Every row comes from one small tree of marks. The marks that hang from a mark follow it in brackets, in alphabetical order. Every link used is in the known rows. Which tree was each row made from?
Known rows
U[H]: [-28,-104,-32,74,-189,-122,64,-48,57,75,-232,76,43,-69,-95,-88,134,25,-46,-63,161,135,-58,-73,-61,81,222,-15,67,-146,-233,128,58,100,-489,-316,247,40,50,90,47,18,76,-108,49,19,-87,166,2,19,-20,136,53,-127,79,-21,90,-18]
Z[H[N[X[U]]]]: [-38,-438,46,-41,-390,-49,103,33,57,-81,-220,115,175,-66,-77,-225,128,-143,15,-54,200,325,-219,-140,-51,197,167,72,-67,-84,-271,67,-66,50,-498,-382,-50,165,82,140,112,-230,39,0,-102,116,4,134,111,63,-65,93,44,-227,137,-56,58,-53]
R[A E[M] H[N[X]]]: [40,33,4,53,-175,-44,76,0,98,64,-244,-51,279,-21,-4,10,-96,-50,16,2,171,231,-295,-237,-74,113,169,78,36,-166,-227,115,-6,10,-674,-245,165,181,-4,61,-7,-378,-62,-19,-96,-49,-68,139,187,112,-66,74,-124,-214,-89,-6,90,-61]
Z[H[N] X]: [-44,-484,-48,-18,-294,-107,93,71,70,3,-207,138,70,-34,-76,-213,216,-201,-13,139,134,199,-81,-105,-58,236,215,123,-103,-201,-402,83,-49,30,-514,-317,69,114,137,233,157,-113,49,118,-235,-61,16,147,18,62,-73,101,272,-195,92,-72,-103,-52]
Y[A[R[E[M] H[N] X[U]]]]: [93,-59,-16,343,-238,-59,98,-99,93,53,-263,-111,249,-94,-49,8,-132,-160,39,-214,199,373,-281,-427,-51,49,107,51,273,-81,-351,125,-148,-25,-747,-204,-80,293,46,10,101,-237,-19,-29,-218,-207,-26,162,209,262,-108,84,-180,-67,80,-41,92,-59]
M[A[R]]: [-4,8,-67,178,-83,-97,31,-65,71,112,-228,-5,204,-105,-91,16,108,-55,-63,-94,124,163,-128,-186,-107,140,211,-88,-8,-301,-95,120,138,55,-446,-234,114,56,111,22,133,103,45,-45,-39,6,-72,163,36,46,-4,127,-24,33,-146,4,13,-27]
M[A[R[E[Y] H X[U]]]]: [45,-85,-56,302,-283,-90,53,-133,85,142,-254,-181,235,-92,-110,18,67,-219,11,-100,177,363,-148,-348,-80,139,147,-73,35,-217,-147,118,11,24,-754,-174,-116,375,9,-149,146,-8,-24,-109,-154,-15,-14,100,124,193,-99,165,-200,40,66,-18,85,-70]
K[Y[A[R[E X]]]]: [12,71,-20,311,-183,-137,96,-104,101,69,-231,-55,262,-112,-91,148,61,-139,-36,-91,127,247,-127,-269,-49,83,147,-60,335,-82,-260,110,-10,33,-450,-163,-126,92,151,-69,22,31,19,23,-252,-245,-69,202,34,121,-87,172,-110,30,-44,2,129,-16]
M[A[R[E H X[U]]]]: [46,-196,-50,296,-215,-43,25,-149,59,111,-223,-165,212,-87,-74,-44,25,-190,26,-176,188,352,-219,-338,-72,97,144,-8,114,-122,-197,113,25,-78,-761,-184,-200,370,84,-92,184,-41,-66,-57,-221,6,-11,92,143,163,-83,148,-176,87,49,-52,133,-24]
N[X]: [-51,-71,74,9,-215,-92,48,-10,80,22,-225,83,202,-52,-83,-14,98,-6,-31,-23,166,214,-99,-78,-75,171,187,-50,-11,-139,-122,105,33,101,-393,-297,-9,63,96,39,5,-141,40,34,14,88,-61,140,52,-3,-61,136,-12,-134,-156,15,115,-7]
U[H[N] X]: [17,-144,-78,71,-215,-117,113,-6,32,16,-210,122,-22,-83,-70,-183,131,73,-56,-173,191,104,-123,-99,-56,24,269,89,77,-111,-421,128,59,-26,-575,-393,421,88,-34,121,157,9,58,-250,41,-34,-82,188,32,73,-2,128,65,-190,362,-41,48,-45]
Y[A]: [-44,-19,16,107,-188,-127,67,-41,96,85,-237,69,203,-59,-114,14,92,-39,-63,-41,138,197,-44,-123,-70,125,177,-54,169,-176,-213,128,-47,136,-343,-243,102,-22,97,51,9,-21,115,34,13,-128,-95,156,7,52,-51,120,-22,-100,-124,30,64,-8]
X[U[H[N]]]: [9,-248,-45,72,-322,-67,106,-3,35,-7,-220,85,59,-79,-94,-228,128,6,-13,-168,197,234,-170,-124,-46,74,183,75,64,-85,-282,110,-26,41,-544,-391,193,97,-5,108,139,-46,80,-175,44,59,-63,155,62,88,-20,97,24,-206,272,-41,93,-50]
E[M[A[R[X]]]]: [28,111,-63,309,-41,-124,25,-84,79,157,-284,-46,224,-123,-71,51,0,-55,-63,-119,137,208,-178,-303,-131,133,189,-62,-1,-255,-124,105,140,70,-616,-202,82,151,85,29,99,-15,60,32,-94,-89,-58,199,116,64,-9,140,-72,-10,-169,9,29,-60]
K[Y[A[R[X]]]]: [-16,79,26,334,-176,-143,100,-40,103,66,-234,2,271,-136,-117,91,137,-122,-67,-206,163,274,-93,-261,-84,125,149,-72,380,-77,-266,88,-35,93,-435,-226,-173,38,168,-36,75,69,93,30,-235,-270,-51,207,57,106,-81,174,-24,-37,-12,12,115,-61]
Y[A[R[E H X[U]]]]: [41,-168,23,304,-271,-55,66,-145,87,82,-231,-150,231,-75,-81,25,-51,-209,49,-224,213,394,-164,-351,-38,41,110,-6,386,-36,-320,124,-187,-15,-670,-186,-224,272,131,-77,113,-131,-36,-60,-215,-136,-13,88,142,241,-140,121,-194,45,93,-56,164,-14]
K[Y[A[R[H[N] X[U]]]]]: [32,-113,29,422,-302,-83,135,10,86,-7,-217,-30,289,-147,-114,-92,142,-195,-21,-361,219,444,-223,-369,-88,125,96,25,414,19,-394,69,-133,6,-640,-292,-353,226,112,-50,197,-30,64,-28,-353,-268,-7,165,173,200,-114,140,-25,-123,215,-21,150,-113]
E[M Y[A[R[X[U[H[N]]]]]]]: [64,62,-12,335,-303,-145,151,-55,100,47,-313,-11,187,-145,-105,-9,-43,-98,-35,-267,232,318,-207,-381,-75,54,162,-11,204,-186,-341,120,-141,159,-648,-317,234,135,-43,23,106,-103,137,-207,34,-197,-34,228,166,231,-62,107,-145,-212,323,-19,34,-134]
K[Y[A[R[E[M] H[N[X]]]]]]: [52,168,21,308,-164,-117,121,-34,119,-6,-256,10,351,-128,-36,139,-35,-110,-38,-111,145,295,-317,-369,-68,120,137,-17,173,-103,-268,101,39,14,-546,-202,-73,181,68,6,-16,-152,-14,3,-255,-210,-61,274,161,107,-91,141,-156,-137,-54,22,84,-52]
A[R[E[M Y] H X[U]]]: [60,21,-29,296,-275,-107,58,-128,96,130,-323,-189,196,-100,-89,67,-83,-170,33,-30,175,351,-127,-362,-81,116,107,-66,117,-166,-157,126,-73,142,-781,-190,-5,294,-1,-26,-14,-181,25,-64,-97,-40,-17,140,139,207,-116,135,-183,-54,15,-29,83,-83]
Y[A[R]]: [-10,28,9,179,-139,-108,68,-53,104,79,-236,4,223,-86,-96,83,32,-77,-41,-141,155,205,-72,-195,-76,83,178,-80,254,-214,-224,136,-64,115,-346,-231,91,-41,142,45,64,0,74,-34,-35,-137,-67,168,36,120,-54,107,-60,-20,-106,4,44,-10]
K[Y[A[R]]]: [-27,119,-1,257,-162,-146,102,-39,103,57,-244,28,264,-141,-118,87,138,-84,-85,-141,134,221,-88,-214,-73,125,151,-101,318,-145,-185,104,3,145,-308,-241,1,-64,152,21,26,120,128,-22,-128,-204,-77,231,3,64,-45,159,-26,-45,-61,18,73,-39]
E[M[A[R[X]]] Y]: [24,213,-65,316,-113,-169,50,-71,103,185,-315,-61,250,-130,-103,109,35,-88,-82,-29,132,213,-114,-309,-143,184,200,-121,-80,-352,-65,114,130,174,-605,-187,170,154,10,-28,49,1,107,-20,-24,-104,-59,207,100,94,-27,161,-97,-56,-146,41,-17,-106]

Write each row's tree
[-3,-137,22,28,-228,-88,106,31,59,-37,-198,147,123,-60,-63,-106,119,28,-31,-135,197,191,-190,-99,-60,112,236,46,-51,-121,-295,104,47,2,-496,-372,136,117,21,62,114,-139,7,-113,14,57,-62,176,99,33,-42,116,28,-229,138,-10,93,-36] | U[H[N[X]]]
[-36,-218,80,26,-336,-73,77,-63,51,-13,-241,82,114,-92,-82,-150,74,9,-11,-184,239,273,-189,-123,-35,76,174,-3,64,-23,-191,100,-14,104,-499,-377,98,121,55,46,51,-116,74,-165,115,183,-45,149,83,23,-38,141,-94,-184,221,-48,174,-14] | N[X[U[H]]]
[70,-123,-122,216,-243,-88,85,-115,42,72,-264,6,123,-106,-51,-141,-7,-17,-22,-104,167,236,-325,-296,-40,60,187,76,-131,-122,-255,111,125,-58,-767,-271,256,312,-66,42,108,-91,11,-121,-28,-7,-80,208,139,84,2,137,-159,-127,227,-32,82,-58] | R[E[M[A]] X[U[H[N]]]]
[12,184,-56,101,-210,-136,68,-81,107,202,-316,-136,235,-36,-74,118,-65,-69,-17,155,127,173,-77,-214,-81,117,169,-41,71,-260,-105,134,-20,212,-627,-176,314,78,-36,11,-104,-226,62,-14,7,-131,-88,140,72,132,-62,129,-152,-134,-118,28,50,-90] | R[A E[M Y] X]
[43,-57,-78,266,-94,-69,58,18,73,65,-188,-11,220,-86,-76,-69,145,-120,-43,-170,148,243,-197,-256,-123,163,212,10,-12,-283,-237,111,105,-66,-617,-249,-21,215,61,7,242,25,-26,-43,-200,-87,-45,141,124,121,-39,111,37,-34,-59,-1,6,-66] | M[A[R[H[N]]]]
[-77,-571,1,-22,-399,-94,66,-17,56,22,-260,71,63,-61,-95,-259,178,-232,11,82,172,287,-80,-122,-32,205,155,60,10,-109,-301,72,-115,135,-515,-323,10,110,171,223,90,-96,123,62,-151,64,37,118,-1,45,-77,126,153,-140,186,-104,-15,-21] | Z[H X[U]]
[42,205,62,259,-193,-140,122,20,145,43,-283,31,333,-109,-81,129,-34,-129,-45,-143,187,318,-202,-344,-120,163,168,-64,74,-272,-253,118,-79,151,-541,-253,45,146,-1,-3,29,-219,62,-62,-53,-181,-41,218,196,172,-102,100,-122,-226,-57,42,-1,-104] | E[M Y[A[R[H[N[X]]]]]]
[26,105,-71,315,-36,-114,18,-76,83,148,-274,-48,222,-125,-74,14,25,-71,-64,-114,132,216,-183,-305,-139,151,188,-66,6,-288,-112,115,151,77,-621,-205,111,157,70,55,88,12,60,-14,-99,-62,-56,197,106,61,-10,130,-55,-20,-176,5,14,-52] | E[M[A[R[H]]]]
[22,68,81,218,-240,-116,129,33,139,4,-219,21,315,-77,-99,94,66,-173,-30,-178,200,348,-154,-293,-101,174,188,-58,125,-245,-301,115,-119,77,-489,-265,-89,175,39,-64,121,-160,8,-73,-98,-149,-22,159,167,194,-132,108,-89,-180,4,37,25,-90] | E[Y[A[R[H[N[X]]]]]]
[-20,195,-89,158,-153,-184,49,-54,98,176,-321,42,221,-110,-119,30,109,-9,-113,128,87,160,-70,-182,-129,226,199,-131,-236,-380,3,123,193,235,-476,-228,353,57,-60,39,-58,27,176,-3,126,-31,-116,223,15,-8,14,159,-74,-157,-210,88,-44,-83] | E[M[A] Y]
[72,24,-63,397,-239,-104,88,-21,85,106,-290,-90,268,-138,-105,-68,54,-160,-33,-191,188,388,-240,-417,-139,189,147,-22,-32,-263,-190,94,23,91,-819,-263,-12,331,-53,-37,181,-96,67,-72,-137,-105,-13,169,211,192,-62,126,-95,-134,85,9,10,-154] | E[M[A[R[H[N] X[U]]]] Y]
[-26,230,-10,160,-210,-199,87,-54,132,140,-328,47,239,-95,-128,107,18,-24,-97,82,116,193,-19,-181,-92,169,166,-123,25,-304,-117,137,-12,302,-390,-225,312,-35,-15,66,-130,-55,201,-3,134,-170,-112,224,17,63,-37,133,-87,-203,-168,80,-23,-75] | E[M Y[A]]
[28,86,42,389,-284,-140,90,-86,119,126,-328,-111,267,-140,-126,58,-45,-187,-27,-208,219,412,-123,-404,-105,117,106,-78,301,-163,-239,111,-170,224,-689,-226,-44,202,34,-32,37,-139,133,-58,-71,-190,-14,161,171,222,-115,133,-175,-125,82,-5,79,-113] | E[M Y[A[R[H X[U]]]]]
[31,83,19,319,-294,-164,118,-112,100,111,-342,-49,173,-156,-115,42,-64,-102,-44,-238,229,311,-149,-359,-69,36,150,-79,272,-167,-258,120,-133,233,-620,-279,233,97,3,8,25,-58,172,-197,80,-144,-38,221,125,189,-60,139,-201,-151,278,-19,76,-99] | E[M Y[A[R[X[U[H]]]]]]
[13,189,-43,201,-216,-183,74,-109,133,155,-316,-36,231,-61,-102,143,-37,-93,-49,137,112,225,-52,-253,-74,139,151,-94,48,-268,-179,156,-21,197,-550,-152,229,144,-41,-2,-146,-118,89,6,11,-193,-101,193,41,114,-86,140,-151,-140,-155,62,19,-50] | R[E[M Y[A]] H]
[53,-224,31,130,-290,1,81,-46,75,-44,-202,-59,226,-63,-35,-40,-22,-136,67,-167,212,347,-279,-270,-41,104,140,45,80,-82,-254,113,-76,-75,-641,-276,-168,291,59,-7,130,-243,-109,-106,-167,97,-8,105,179,176,-114,86,-151,-69,63,-65,134,-14] | A[R[E H[N[X[U]]]]]
[65,-20,-132,226,-310,-135,109,-102,64,100,-297,-12,145,-110,-88,-81,26,-38,-39,-27,157,248,-258,-307,-60,104,196,13,-201,-218,-214,119,108,47,-765,-264,344,319,-151,-20,66,-64,57,-165,52,-19,-82,212,114,114,-13,151,-178,-187,243,9,28,-97] | R[E[M[A] Y] X[U[H[N]]]]
[47,122,-28,269,-114,-120,59,-147,106,124,-284,-80,240,-90,-55,189,-139,-89,-12,-53,135,198,-152,-317,-60,44,158,-45,231,-174,-244,139,-41,75,-544,-137,102,98,109,23,-23,-137,13,33,-99,-203,-70,200,100,157,-72,117,-181,14,-141,-3,61,-8] | Y[A[R[E[M] X]]]
[62,37,-51,246,-290,-133,87,-158,73,124,-337,-123,103,-122,-76,52,-87,-79,10,-68,191,242,-157,-318,-47,33,160,-53,89,-165,-169,138,-34,155,-725,-240,275,189,-31,4,-25,-102,56,-208,63,5,-45,209,94,176,-59,144,-210,-73,216,-53,80,-73] | A[R[E[M Y] X[U[H]]]]
[82,-129,-69,203,-350,-81,129,-72,62,42,-248,-87,96,-89,-88,-36,25,-120,35,-128,202,273,-162,-278,-35,47,181,20,85,-158,-310,136,-86,9,-694,-291,166,247,-40,-42,144,-89,-24,-234,-40,-5,-23,153,102,232,-87,120,-132,-87,320,-56,75,-82] | A[R[E[Y] X[U[H[N]]]]]
[68,92,30,225,-141,-80,93,-61,117,16,-250,-9,305,-77,-17,142,-138,-109,8,-114,166,280,-296,-341,-66,90,166,12,128,-172,-291,129,-52,-29,-566,-197,11,200,55,24,27,-273,-61,-23,-136,-142,-48,211,194,163,-98,88,-186,-119,-100,-4,47,-19] | Y[A[R[E[M] H[N[X]]]]]
[-37,-326,28,-32,-264,-83,95,63,71,-45,-202,137,175,-42,-67,-135,138,-119,-11,23,159,237,-168,-109,-69,214,219,64,-124,-165,-289,81,-1,20,-462,-341,-19,131,91,131,108,-200,-1,68,-139,39,-14,152,87,36,-67,95,110,-218,0,-23,11,-44] | Z[H[N[X]]]
